Known rows, with every way that one mark hangs from another:
J728(J159 J493(J257(J186 J441))): [ 0.33  1.46 -0.46 -2.63 -4.21 -4.91  4.40 -0.55 -2.40 -1.53 -1.48  1.29
  3.31  1.94 -3.57 -0.49  6.86 -4.39  5.88]
J159(J728): [-0.14  3.63  1.30 -1.11 -2.39  0.39  1.16  0.82 -1.56 -1.80 -1.59  0.23
  2.56 -2.78 -2.68  0.16  0.80  1.01  3.26]
J441(J409): [-1.24  3.96 -1.38 -2.43 -4.67 -1.29  0.69 -1.55 -1.45 -1.35 -1.33  0.02
  0.51 -2.95  0.11  2.59  3.97 -0.48  2.85]
J441(J257(J186 J493(J542(J93))) J409): [-0.48  0.80 -3.45 -4.00 -8.46 -6.05  4.83 -0.81  4.83 -0.96 -1.59  0.06
  3.22 -1.39 -0.31 -0.24  6.33 -5.15  6.80]
J257(J186(J728(J159)) J441(J409) J493(J542)): [ 0.62  0.35 -1.65 -2.25 -3.44 -6.23  4.83  2.08 -1.58  0.59 -3.54  1.02
  4.26  0.84 -0.76  1.69  2.39 -4.34  6.33]
J441(J257(J186(J728(J159)) J493) J409): [-1.26  0.79 -1.53 -5.14 -4.57 -3.58  5.49 -0.18  0.45 -2.56 -2.93 -0.19
  5.45 -0.68 -0.87  2.80  3.52 -3.67  5.35]
J728(J159 J186): [ 0.41  3.82 -0.01 -3.99 -1.83 -2.00  2.12 -2.34 -4.67 -2.20 -1.30  0.36
  2.49 -1.82 -0.77  0.72  5.26 -2.40  5.11]
J93(J409): [-0.73  4.52 -1.29 -2.89 -4.87 -1.29  0.29 -1.51 -0.79 -1.74 -1.86  1.42
  1.18 -3.08 -1.77  2.08  4.13  0.28  0.92]
J186(J257(J493) J728(J159)): [-0.91  1.98 -2.01 -5.67 -3.39 -1.99  4.32 -0.51 -0.09 -2.81 -4.09  0.72
  4.59  0.44 -3.58  1.43  2.20 -0.57  5.44]
J186(J728): [ 0.73  4.32  0.47 -1.99 -2.50 -0.20  0.78 -0.19 -1.91 -1.42 -2.29 -0.38
  3.52 -2.45 -2.68  1.31  0.95  1.44  2.78]
J257(J441 J493(J542(J93(J409)))): [ 0.32  2.06 -3.08 -1.57 -6.94 -5.61  1.86  1.55  2.62 -0.02 -3.40  2.53
  0.83 -0.68 -1.99 -0.39  3.98 -3.21  3.20]
J159(J728(J493(J257 J542(J93)))): [ 0.05  2.83 -2.55 -2.08 -6.62 -4.29  4.42  0.19  3.01 -2.64 -0.03  0.76
  3.44 -0.44 -1.44 -1.86  3.00 -2.08  6.90]
J257(J186(J728) J441(J409)): [ 1.09  3.16  0.89 -0.77 -3.02 -2.19  1.43  1.89 -2.48 -0.26 -2.53 -0.14
  3.14 -1.42 -2.73  2.06  3.86 -0.76  3.01]
J186(J257(J441) J728(J159)): [-0.79  3.80 -0.04 -3.63 -1.39 -1.81  1.87  1.72 -2.13 -2.32 -3.46  1.29
  2.99  0.47 -4.37  2.55  2.67  0.13  3.63]
J728(J493(J542)): [-0.47  3.02 -1.35 -2.16 -5.47 -4.01  2.88 -2.17 -0.23 -1.20 -1.06 -0.40
  2.86 -1.01  0.62  0.06  3.72 -1.38  6.40]
J159(J728(J186)): [ 0.60  3.71  2.16 -1.58 -1.82 -0.38  1.91  0.24 -3.05 -2.42 -0.59 -0.78
  3.84 -2.52 -2.21 -0.51  2.75  0.29  5.00]
J441(J257 J409): [-3.24  3.61 -0.99 -3.44 -5.10 -1.97  1.14 -1.18  0.68 -2.57 -0.68 -0.54
  1.92 -2.70  0.32  3.19  4.29 -0.83  3.17]
J542(J93): [ 1.15  4.57 -1.34 -2.39 -5.11 -0.54  0.58 -1.20  0.36 -1.54 -2.28  0.77
  0.10 -3.15 -2.42 -0.50  4.01 -1.15  2.70]
J441(J257(J186(J728) J493(J542)) J409): [-0.92  0.66 -1.71 -3.62 -5.68 -5.69  5.08  0.32  2.70 -0.93 -1.71 -1.12
  6.75 -0.70 -0.56  1.52  3.05 -2.47  6.63]
J493(J257(J186(J728(J159)) J441)): [ 1.63  2.55  0.20 -2.49 -1.50 -3.79  2.86  1.91 -3.30 -1.29 -2.03  1.62
  4.56  0.93 -5.48  0.45  3.46 -1.93  3.82]

Rows:
[-2.42  2.55 -0.18 -2.18 -5.01 -5.40  4.62  1.55 -0.05 -2.63 -0.12 -0.93
  4.36  0.79  0.43  1.09  6.06 -1.45  8.85] -> J159(J728(J186(J257(J441(J409))) J493(J542)))
[-2.76  2.65 -2.20 -4.55 -4.78 -6.85  4.73 -1.12 -1.63 -2.58 -0.84  0.16
  2.93  1.57  1.83  2.27  8.54 -4.19  8.68] -> J728(J159 J186(J257(J441(J409))) J493(J542))
[ 0.26  2.80  0.53 -0.90 -4.20 -2.67  0.95  0.65 -2.36  0.18 -1.83  0.35
  1.18 -1.57 -2.18  1.26  5.84 -2.17  3.25] -> J257(J186 J441(J409))
[ 2.14  3.20 -1.63 -1.54 -6.68 -5.41  3.55  1.36  2.03 -1.06 -2.77  1.24
  3.48 -0.54 -1.78  0.19  5.55 -3.00  4.24] -> J257(J186(J728(J493(J542(J93(J409))))) J441)
[ 0.36  0.53 -0.35 -3.29 -4.71 -5.35  4.71  0.50  2.20 -0.87 -1.88 -0.98
  7.78 -0.15 -3.05 -0.36  2.20 -1.69  7.03] -> J441(J257(J186(J728) J493(J542)))
[-0.35  2.65 -0.30 -2.33 -4.41 -5.28  5.01 -0.49 -0.71 -2.96  1.47 -0.85
  6.23  0.24 -0.91 -1.70  3.97 -1.31  8.87] -> J159(J728(J186 J493(J257 J542)))
[-0.84  4.65 -4.51 -5.25 -7.97 -4.25  3.92 -1.19  4.87 -3.49 -2.32  0.98
  3.54 -0.83 -1.07  1.52  5.65 -0.58  4.54] -> J186(J257 J728(J493(J542(J93(J409)))))
[ 0.00  1.02 -0.51 -0.43 -4.19 -5.36  2.08  1.53 -0.62  1.05 -2.73  0.67
  2.67  0.51 -2.28 -0.98  1.96 -1.78  5.71] -> J257(J441 J493(J542))
[-2.56  3.15 -0.72 -2.61 -5.44 -2.50  2.92  0.91  0.28 -2.89 -2.78 -0.71
  3.12  0.60 -1.12  3.19  4.92  0.31  4.91] -> J186(J257(J441(J409)) J728(J493))
[-0.04  2.95  1.87 -1.86 -3.55 -1.17  3.77 -0.92 -2.40 -3.39 -0.80 -1.62
  4.66 -1.39 -0.64 -0.61  3.98 -0.75  7.07] -> J159(J728(J186 J493))
[-0.52  2.18  0.22 -4.74 -3.86 -2.74  5.30 -1.54 -0.44 -3.76 -2.16 -0.96
  6.07 -0.26 -1.34  1.71  4.40 -3.04  6.06] -> J441(J257(J186(J728(J159 J493))))
[-0.06  3.00 -0.12 -2.16 -5.43 -4.56  4.42  1.76  1.70 -2.77 -0.84 -0.34
  3.78  0.78 -1.98 -2.03  6.28 -2.20  8.70] -> J159(J728(J186(J257(J441)) J493(J542(J93))))
[ 0.21  3.68 -3.36 -1.99 -7.06 -6.27  3.14  1.60  2.78 -2.39 -1.63  1.93
  3.21  0.69 -1.86  0.63  4.09 -1.92  3.68] -> J186(J728(J493(J257(J441) J542(J93(J409)))))
[ 1.23  2.28  0.54 -0.96 -3.63 -3.97  1.45  0.97 -1.94  0.01 -0.82  0.90
  3.12  0.19 -6.08 -1.16  5.90 -1.40  3.76] -> J493(J257(J186 J441))
[-0.06  3.03 -1.36 -4.04 -3.77 -5.29  4.61 -3.38 -2.91 -2.38 -0.69 -0.20
  3.85 -0.20  2.05  0.20  6.11 -3.95  8.27] -> J728(J159 J186 J493(J542))
[-0.40  2.87 -2.81 -3.99 -3.86 -5.52  4.90 -1.34 -0.79 -2.90 -1.01  0.94
  5.34  0.98 -0.47  1.18  2.14 -2.05  6.63] -> J186(J728(J159 J493(J257 J542)))
[ 0.19  0.43 -0.22 -1.00 -5.30 -3.76  2.97  1.15 -1.25  0.90 -3.11  0.19
  2.01 -0.16 -2.57  0.35  5.38 -3.15  4.74] -> J257(J186 J441(J409) J493)
[-0.84  1.34 -2.87 -2.89 -5.68 -7.95  5.19 -0.31 -1.12 -0.95 -0.38  1.55
  2.89  1.83  0.18  1.17  7.11 -5.67  7.31] -> J728(J159 J493(J257(J186 J441(J409)) J542))
[ 1.75  2.88  0.70 -2.25 -4.30 -1.59  3.85 -1.40 -1.23 -1.71 -2.40 -1.34
  5.16 -1.20 -2.43  0.18  4.27 -0.65  5.64] -> J257(J186(J728(J493)))
[-1.47  1.67 -4.03 -3.06 -7.68 -5.73  3.24  1.34  4.01 -0.46 -2.95  1.21
  0.82  0.42 -1.56  0.12  5.63 -3.10  6.22] -> J186(J257(J441(J409) J493(J542(J93))))
